Each row was made from one path, in order. Every step used is in the known rows, and no mark comes twice. Write each row's path.
Known rows
zefi, kazip, zevop, zizer, vifu: [ 1.02  1.90 -1.08  5.16 -0.83 -2.06 -0.44  1.84 -0.57 -2.42 -0.64  3.60
 -0.83  2.25 -0.51  2.59  0.09 -1.59  0.51 -1.90  3.35  1.04  3.27  0.59
  1.02  3.77]
monarif, zefi, lemi, tomu: [-0.33 -2.59 -1.45  1.87  0.48  1.19 -0.94 -2.11  0.57  1.43  0.32  0.32
 -4.93 -2.98  1.00 -3.91 -1.57 -2.17 -1.36  0.44  0.11  0.99  1.91  1.64
 -3.37  1.38]
tomu, monarif: [ 0.89 -2.05  0.55  0.55  0.21 -0.63 -0.86  0.01 -0.81 -0.70 -0.96  1.18
 -0.68  0.60 -0.60  0.48 -0.48  1.34 -0.77  0.65 -0.75 -0.54 -1.10  0.10
  1.51  0.91]
lemi, zefi: [-0.94 -0.63  2.27 -1.17  0.77  1.92  0.50 -1.98 -1.28  0.78 -0.29  1.07
 -0.18 -0.81 -0.95 -0.45 -0.66 -0.31  0.18 -0.42 -0.61 -0.01  0.05 -1.58
 -0.10 -1.25]
nesa, lemi, tomu, monarif, zefi, kazip, vifu: [-2.31 -3.50 -2.49  4.80  0.06 -4.91 -7.30  3.24  0.26 -0.24 -1.15  1.18
 -2.73 -0.32 -1.85 -3.89 -3.48 -2.44 -0.73  0.91  2.32  2.09 -0.15  0.33
 -0.71  5.45]
monarif, zefi, kazip, zevop, zizer: [ 0.72 -0.61 -3.01  5.67 -0.11 -0.34 -1.33  2.06 -0.48  1.52 -1.09  0.90
 -2.95  2.13 -1.41  0.20 -2.38 -0.23 -2.58 -1.06  1.92  0.03  2.26  0.42
 -0.13  4.12]
zevop, kazip, zefi, lemi, tomu, monarif, nesa: [ 4.56 -4.41 -0.11  0.74 -0.72 -0.27 -0.96 -5.18 -2.34  1.63 -0.68  2.73
 -5.64 -2.06 -0.67 -0.71 -1.02 -1.60 -1.52  2.22 -1.70  1.43 -1.04  2.27
  2.05  2.14]
zizer, zevop, kazip, zefi: [ 1.74 -0.61 -0.01 -0.40 -0.27 -0.43  0.28 -4.01 -0.24  2.73  2.35 -1.81
 -2.94 -0.05 -0.78 -0.57  0.19 -2.32 -0.69  0.76 -1.49 -0.20 -2.53  0.94
  0.60  0.34]
kazip, zevop, zizer: [ 0.68  0.51 -0.37  2.50  0.41  1.04  0.45  1.97 -2.00  0.31 -0.40  1.04
 -0.32  2.37 -0.45  1.71 -0.40  0.74 -0.98 -2.79 -0.10 -0.35  0.17 -0.88
  0.59  2.49]
lemi, zefi, kazip, zevop, zizer, vifu: [ 0.11  1.35  1.23  4.04  0.06 -0.15  0.06  0.01 -1.90 -1.65 -0.89  4.65
 -0.97  1.44 -1.46  2.16 -0.76 -1.87  0.74 -2.26  2.79  1.08  3.19 -1.08
  0.91  2.63]
zizer, zefi, monarif, nesa: [ 1.48 -4.42  0.27  0.69 -0.75  0.65  1.31 -3.09 -1.62  2.72 -1.76  2.03
  1.20 -2.41 -2.30  1.47 -1.72 -0.04  0.05  3.93  1.83 -0.86 -1.10  3.04
 -0.18 -1.03]
zevop, zizer, zefi, lemi, tomu, monarif, nesa: [ 3.46 -4.30  1.53  1.56  1.45  1.86  0.95 -2.36 -3.53  0.70 -2.91  2.95
 -3.87 -1.56 -1.41 -1.81 -0.45 -0.92 -1.21  1.67  0.53 -0.25 -0.50  1.81
  0.28  2.40]
tomu, lemi, zefi, zizer, zevop, kazip, vifu: [-4.50 -0.78  3.63 -2.21  1.86 -3.83  1.04 -5.22 -2.04  1.11  4.94  0.49
  0.11 -1.00 -3.54 -2.67 -1.10 -0.24 -1.85  0.34 -2.31  3.72 -7.61 -0.28
  0.02 -1.44]
kazip, zevop, zizer, vifu: [-0.20  1.35  0.01  3.51  0.05 -0.34  0.40  1.62 -1.13 -1.84 -0.56  2.81
  1.18  2.82  0.08  2.78  0.96 -0.09  0.90 -2.14  1.76 -0.28  1.40 -0.21
 -0.06  1.72]
nesa, lemi: [-0.67 -0.80  0.18  1.33 -0.04 -1.91 -2.98  1.40 -0.18  0.09 -0.17 -0.53
  1.44  1.59  0.83 -0.85  0.25  0.30  0.20 -0.28  1.32  0.19 -0.57 -1.54
 -0.37  1.57]
lemi, tomu, monarif, zefi, kazip, zevop: [ 0.17 -4.03 -1.91  5.20 -1.66 -2.10 -3.66 -0.33 -0.12  0.55 -0.66  2.46
 -5.60 -0.51 -0.49 -0.22 -4.59 -0.81 -1.91 -0.61  1.29  1.99  2.22  1.42
 -0.55  3.30]
zizer, zevop: [ 0.25 -0.53  0.54  0.11  0.14 -1.33  0.19 -1.64  0.04  0.30  1.39 -2.46
 -1.56 -0.74  0.07 -0.58  0.14 -1.72 -0.35 -0.24 -1.27 -0.13 -1.99  1.97
 -0.33 -0.68]
lemi, zefi, zizer, zevop, kazip: [-2.19 -2.35  4.50 -1.46  1.16  0.12  0.66 -5.51 -0.98  2.29  3.62 -1.79
 -0.58  0.27 -1.25 -1.12 -0.56 -0.37 -2.19  1.23 -1.64  1.61 -6.21 -0.41
  1.12 -1.33]
zevop, kazip, zefi: [ 1.59 -0.05 -0.50 -0.52 -0.46  0.89  0.02 -2.38 -0.34  2.33  1.05  0.56
 -1.38  0.73 -0.81 -0.05  0.08 -0.50 -0.32  0.90 -0.20  0.01 -0.45 -0.92
  0.89  1.01]
kazip, zefi, zizer, vifu: [ 0.27  1.73  0.88  2.25  0.17 -2.14 -0.83 -1.40  0.35 -2.00  1.09  2.45
 -0.27 -0.34  1.21 -1.16  2.40 -3.38  1.39  1.19  0.32  2.98  0.30  2.31
  1.12  0.78]
zevop, zizer, zefi, lemi, tomu: [ 1.33 -0.52  1.47  0.69  1.67  3.86  1.85 -1.64 -1.92  1.01 -0.24  2.03
 -4.17 -1.97 -0.08 -3.77  0.35 -2.44 -0.19 -0.61  1.50  0.24  1.38 -0.31
 -2.25  2.98]
nesa, lemi, tomu, monarif, zefi, zizer, zevop: [-2.33 -5.84  1.56  4.19  1.05 -4.66 -6.57 -0.88  0.18  0.57  1.69 -2.81
 -2.82  0.15  1.55 -5.13 -1.21 -2.06 -2.06  2.14 -0.60  2.00 -4.74  2.39
 -1.25  2.61]
kazip, zevop: [-0.20 -0.34 -0.27  1.48 -1.17  0.00  0.72 -0.42 -0.93  0.46  0.31  1.44
 -0.39  0.84 -0.03  2.54 -1.57  1.11 -0.76 -2.70 -0.19  1.11  0.33 -0.40
  0.10  0.17]
lemi, tomu, monarif: [ 0.37 -2.60  1.12  0.56 -0.11 -0.69 -2.48 -0.05 -0.65 -1.22 -0.20  1.09
 -2.50 -1.25  0.35 -1.15 -0.87 -1.05  0.35  0.36 -0.57  0.53 -0.26  0.49
  0.10  1.44]
zevop, zizer: [ 0.81  0.93 -0.10  0.94  1.44  1.09 -0.18  2.25 -0.99 -0.18 -0.70 -0.40
  0.12  1.50 -0.46 -0.68  0.98 -0.41 -0.24 -0.07  0.05 -1.52 -0.21 -0.51
  0.42  2.27]
zevop, zizer, zefi: [ 0.41  0.08  1.17  0.39  1.68  2.92  1.98  0.41 -1.63  1.57 -1.22  0.94
  0.18  1.33 -1.59 -1.06  0.75  0.20  0.07  0.36  1.92 -1.69 -0.02 -1.33
 -0.81  1.35]

Which path is each row?
[ 1.27 -4.55  0.33  2.23 -0.32 -3.99 -3.93  0.65 -1.91 -0.27 -2.89  0.40
  1.70  1.99 -0.46  0.95 -0.40  1.86 -0.69  2.06  0.35 -0.22 -2.58  0.61
  2.16  1.04] -> tomu, monarif, nesa, lemi
[ 1.31 -3.58  2.14  0.11  0.49  2.13  1.16 -3.89 -1.71  0.51 -0.45  3.59
 -4.91 -2.88 -0.08 -2.53 -1.14 -0.82 -0.77  0.21  0.69  1.24  0.51  0.33
 -1.24  1.49] -> zizer, zefi, lemi, tomu, monarif
[ 2.45 -0.63 -0.14 -0.22 -0.45  1.85 -0.10 -4.38 -0.60  1.93  1.99  1.78
 -5.84 -2.59  0.69 -2.63 -0.27 -3.10 -0.61 -0.02 -0.73  2.06  1.03  0.06
 -0.55  2.68] -> zevop, kazip, zefi, lemi, tomu
[ 0.69  1.39  1.33  2.55  0.48 -1.72  0.41 -1.20 -3.45 -0.48  0.70  4.26
 -2.96  0.26 -2.01 -0.18 -1.89 -0.12 -1.06 -2.75  0.86  2.33  2.00 -1.64
  0.35  2.41] -> tomu, lemi, zefi, kazip, zevop, zizer
[ 0.31 -2.80  0.78  0.41 -0.23  2.03  1.22 -2.32 -0.78  2.40 -0.02  2.30
  0.34 -2.28 -1.54  0.09 -1.38 -0.40  0.24  2.40  1.91 -0.86 -0.22  0.91
 -1.24  0.44] -> zizer, zefi, monarif
[ 3.53 -3.44  0.91  0.47 -0.11 -0.17 -0.73 -6.17 -1.49  1.54  2.49  0.48
 -7.92 -2.80  0.22 -2.67 -0.68 -3.50 -1.71  0.51 -2.77  1.40 -2.14  2.16
  0.66  2.92] -> zizer, zevop, kazip, zefi, lemi, tomu, monarif
[-1.73 -1.31  2.47  0.11  0.76 -0.05 -2.41 -0.52 -1.58  0.89 -0.42  0.42
  1.23  0.71 -0.11 -1.32 -0.48 -0.10  0.42 -0.57  0.76  0.07 -0.59 -3.18
 -0.54  0.22] -> nesa, lemi, zefi
[ 3.00 -4.45  0.28  1.21 -0.29 -1.10 -0.93 -2.91 -2.09 -0.82 -1.80  2.10
 -4.10 -2.89  0.20 -0.73 -1.14 -1.08 -1.06  1.31 -1.30  1.35 -0.57  3.28
  1.15  1.16] -> zefi, lemi, tomu, monarif, nesa
[-1.43 -3.20  3.26  1.10  0.68 -2.58 -2.89 -1.52 -2.44  0.55 -0.80  0.08
  2.49  0.88 -0.33 -1.13 -0.27 -0.12 -0.86  1.62 -0.03  2.50 -3.89 -0.21
  1.78 -0.46] -> monarif, nesa, lemi, zefi, zizer
[-2.48 -3.73  0.47  1.30  0.85 -1.39 -0.82 -3.72  1.29  3.44  3.16 -3.65
 -1.00  1.43 -0.75 -2.05 -0.93  0.45 -3.60  3.00 -0.51  0.65 -5.81  1.73
 -0.68 -0.44] -> monarif, zefi, zizer, zevop, kazip
[ 0.93 -3.21 -2.12  3.79 -0.12 -2.02 -2.91  0.12  0.65  0.69 -1.59  0.92
 -3.37  0.19 -1.50 -1.13 -2.47  0.38 -2.35  2.35  1.34 -0.14  1.06  1.39
  0.76  2.57] -> tomu, monarif, zefi, kazip
[-1.35 -1.24  0.82  1.28 -0.42 -1.95 -4.43  1.29  0.05 -0.42  0.50 -0.51
 -0.38 -0.14  1.79 -2.55 -0.23 -2.09  1.34 -0.36  1.55  1.38  0.40 -1.26
 -1.78  2.14] -> nesa, lemi, tomu
[-0.84  1.69 -2.33  1.29 -0.33 -2.58 -0.97  2.08  0.10 -1.06 -0.22  1.45
 -0.99 -1.03 -2.68 -0.49 -1.59 -2.25 -0.12 -0.71  1.01  2.29  0.28  0.96
  1.44  2.79] -> zefi, kazip, vifu
[ 0.92 -4.23  1.21  0.15 -0.26  0.74 -0.31 -2.91 -2.46  1.80 -1.49  1.85
  0.83 -2.97 -2.27  1.36 -2.18 -0.86 -0.01  2.94 -0.78 -0.75 -1.17  2.16
  0.97 -1.24] -> lemi, zefi, monarif, nesa
[-0.26 -4.00 -1.03  2.14  0.75 -0.26 -1.92 -0.06  0.05  1.23 -1.60  0.22
 -1.15  0.78 -0.90 -0.90 -1.60  1.87 -1.97  2.26 -0.19 -1.58 -0.71  0.71
 -0.27  0.54] -> tomu, monarif, zefi
[ 3.18 -0.85 -0.11 -0.10  0.06  0.65  1.64 -5.99 -0.73  2.61  2.72 -0.67
 -5.39 -1.54 -0.23 -1.59  0.30 -2.63 -2.13  0.10 -2.12  0.74 -1.89  1.70
  0.43  1.43] -> zizer, zevop, kazip, zefi, lemi
[ 0.34  0.10  1.24  0.52 -0.14  0.18 -0.47 -1.61 -0.77  0.12 -0.27  1.74
 -2.23 -1.34 -1.41 -0.76 -1.55 -1.82 -0.20 -0.16  0.85  1.24  1.78 -0.86
  1.03  0.72] -> lemi, zefi, kazip
[-0.13 -2.89  0.18  1.58 -1.05 -3.39 -4.41  0.65 -0.91 -0.04 -1.22 -0.79
  0.43 -0.25  0.97 -1.02 -0.51 -1.85  1.25  0.99  1.23  1.32 -0.56  0.81
 -0.85  0.75] -> monarif, nesa, lemi, tomu
[-1.65 -5.15  1.38  2.85  1.05 -2.73 -3.72 -2.21  0.37  0.48  1.82 -2.20
 -4.26 -1.46  0.60 -4.24 -1.50 -2.28 -2.28  2.29 -1.96  1.65 -4.25  3.85
 -0.81  0.93] -> lemi, tomu, monarif, zefi, zizer, zevop
[ 0.76 -3.66  1.63 -0.15 -0.02 -2.27  0.07 -4.43 -3.10  1.07 -0.03  3.32
  0.53 -3.78 -2.26  0.10 -1.94 -0.14  0.04  3.22 -0.80  0.53 -1.06  2.32
 -0.41 -2.07] -> tomu, lemi, zefi, monarif, nesa
[ 2.69 -3.75 -1.01  3.16 -1.53 -2.91 -5.74 -0.52 -1.70  1.18 -0.79  1.23
 -1.44 -3.28  0.74 -1.64 -1.04 -5.09  1.86  2.80  0.20  1.18  0.44  3.29
 -0.10  3.16] -> kazip, zefi, monarif, nesa, lemi, tomu
[-0.32  1.73 -1.09  1.70  1.43  0.38  1.00  2.36 -1.49  0.51 -1.46  2.32
 -0.88  0.23 -4.24 -1.59 -0.90 -1.94 -0.11 -0.43  2.95  0.67  0.15 -0.50
  0.60  4.02] -> zevop, zizer, zefi, kazip, vifu
[-2.18 -3.48  0.47  3.79  0.97 -2.87 -2.43 -0.71  1.05 -1.32 -0.34  1.87
  0.63  1.33  0.15 -1.14  0.31  0.67 -1.23  3.52  1.18  0.86 -1.69  2.20
  0.10  0.46] -> tomu, monarif, zefi, zizer, vifu
[ 0.81 -0.79  0.25  0.32  0.03  0.89 -0.01 -2.06 -0.42 -0.53  0.91  1.27
 -4.30 -3.28  1.47 -2.64 -0.48 -2.57 -0.21 -0.96 -0.33  1.88  1.47  1.14
 -1.53  1.72] -> zefi, lemi, tomu
[-2.08 -0.05  3.91 -0.96  1.53 -2.18  0.40 -3.64 -1.90 -0.65  2.66  2.28
 -0.22 -1.42 -0.39 -2.97  0.03  0.22 -0.75  0.41 -1.29  3.63 -2.17 -0.60
 -0.19 -1.57] -> tomu, lemi, zefi, zizer
[-1.65 -2.79 -2.72  3.35 -0.01 -3.02 -4.25  1.88  0.43 -0.18 -1.04  1.69
 -4.17 -1.98 -2.73 -2.96 -3.76 -2.68 -0.97  0.98  0.92  1.81  0.45  1.90
 -0.31  3.91] -> lemi, tomu, monarif, zefi, kazip, vifu
[-4.23 -1.50  3.10 -1.95  1.58 -0.81  0.61 -3.83 -1.51  1.94  3.41 -0.95
  0.46 -0.22 -3.44 -1.46 -1.32 -1.12 -1.97  0.18 -2.26  2.40 -7.74 -0.32
  1.55 -0.60] -> lemi, zefi, zizer, zevop, kazip, vifu
[-0.48 -3.34  0.31  2.38  0.09 -4.74 -4.27  0.78 -3.17 -0.38 -3.40  2.91
  0.48  0.18 -4.11  0.02 -2.89 -0.74 -0.61  0.89  0.72  1.90 -2.31 -0.09
  3.48  2.53] -> tomu, monarif, nesa, lemi, zefi, kazip, vifu
[-2.89 -0.05  3.82  0.51  0.97 -0.58  0.06 -2.52 -0.43 -1.80  1.02  2.61
  1.76 -0.29  0.11 -0.57  1.11 -1.35  1.00  0.92  0.72  2.25 -0.98  0.03
  0.47 -1.50] -> lemi, zefi, zizer, vifu
[-3.07  0.57  4.28  0.21  1.29 -3.57  0.41 -4.06 -1.01 -2.64  2.48  4.10
  1.29 -1.01  0.17 -1.88  1.34 -0.45  1.14  1.10  0.73  3.66 -0.91  0.00
 -0.99 -2.27] -> tomu, lemi, zefi, zizer, vifu
[ 0.10 -5.56  1.03  1.99 -1.22 -1.33 -3.17 -1.78 -1.73  2.28 -1.29  1.54
  0.75 -2.63 -0.50 -0.83 -1.99 -2.15  1.54  3.47  3.15  0.44 -0.76  1.67
 -2.02  1.17] -> zizer, zefi, monarif, nesa, lemi, tomu
[-0.86 -4.49 -0.42  2.10  0.33 -0.31 -3.35 -0.15  0.35  0.72 -0.87  0.36
 -3.16 -0.92 -0.03 -2.46 -2.05 -0.50 -0.89  1.83 -0.16 -0.48  0.29  1.00
 -1.74  1.18] -> lemi, tomu, monarif, zefi
[-1.07 -3.27  2.00  1.22  0.25  0.11 -3.38 -0.89 -1.79  1.48  0.08  1.49
  1.62 -1.20 -0.53 -0.89 -1.61 -0.99  0.34  1.37  0.75 -0.46 -0.89 -1.36
 -0.44  1.83] -> nesa, lemi, zefi, monarif
[-5.03 -2.29  3.39 -0.55  1.59 -2.70 -2.39 -2.32 -1.66  2.11  3.32 -1.44
  1.93  1.28 -2.52 -2.31 -1.14 -0.92 -1.77 -0.03 -0.88  2.70 -8.30 -1.87
  1.03  1.02] -> nesa, lemi, zefi, zizer, zevop, kazip, vifu
[-0.77 -0.76  1.93  0.67  0.62 -2.39 -0.31 -2.05  0.12 -0.34  2.70 -2.52
 -1.15 -0.60  0.71 -1.82  0.58 -1.92 -1.41  0.48 -1.95  2.12 -4.39  2.87
  0.84 -0.19] -> zefi, zizer, zevop
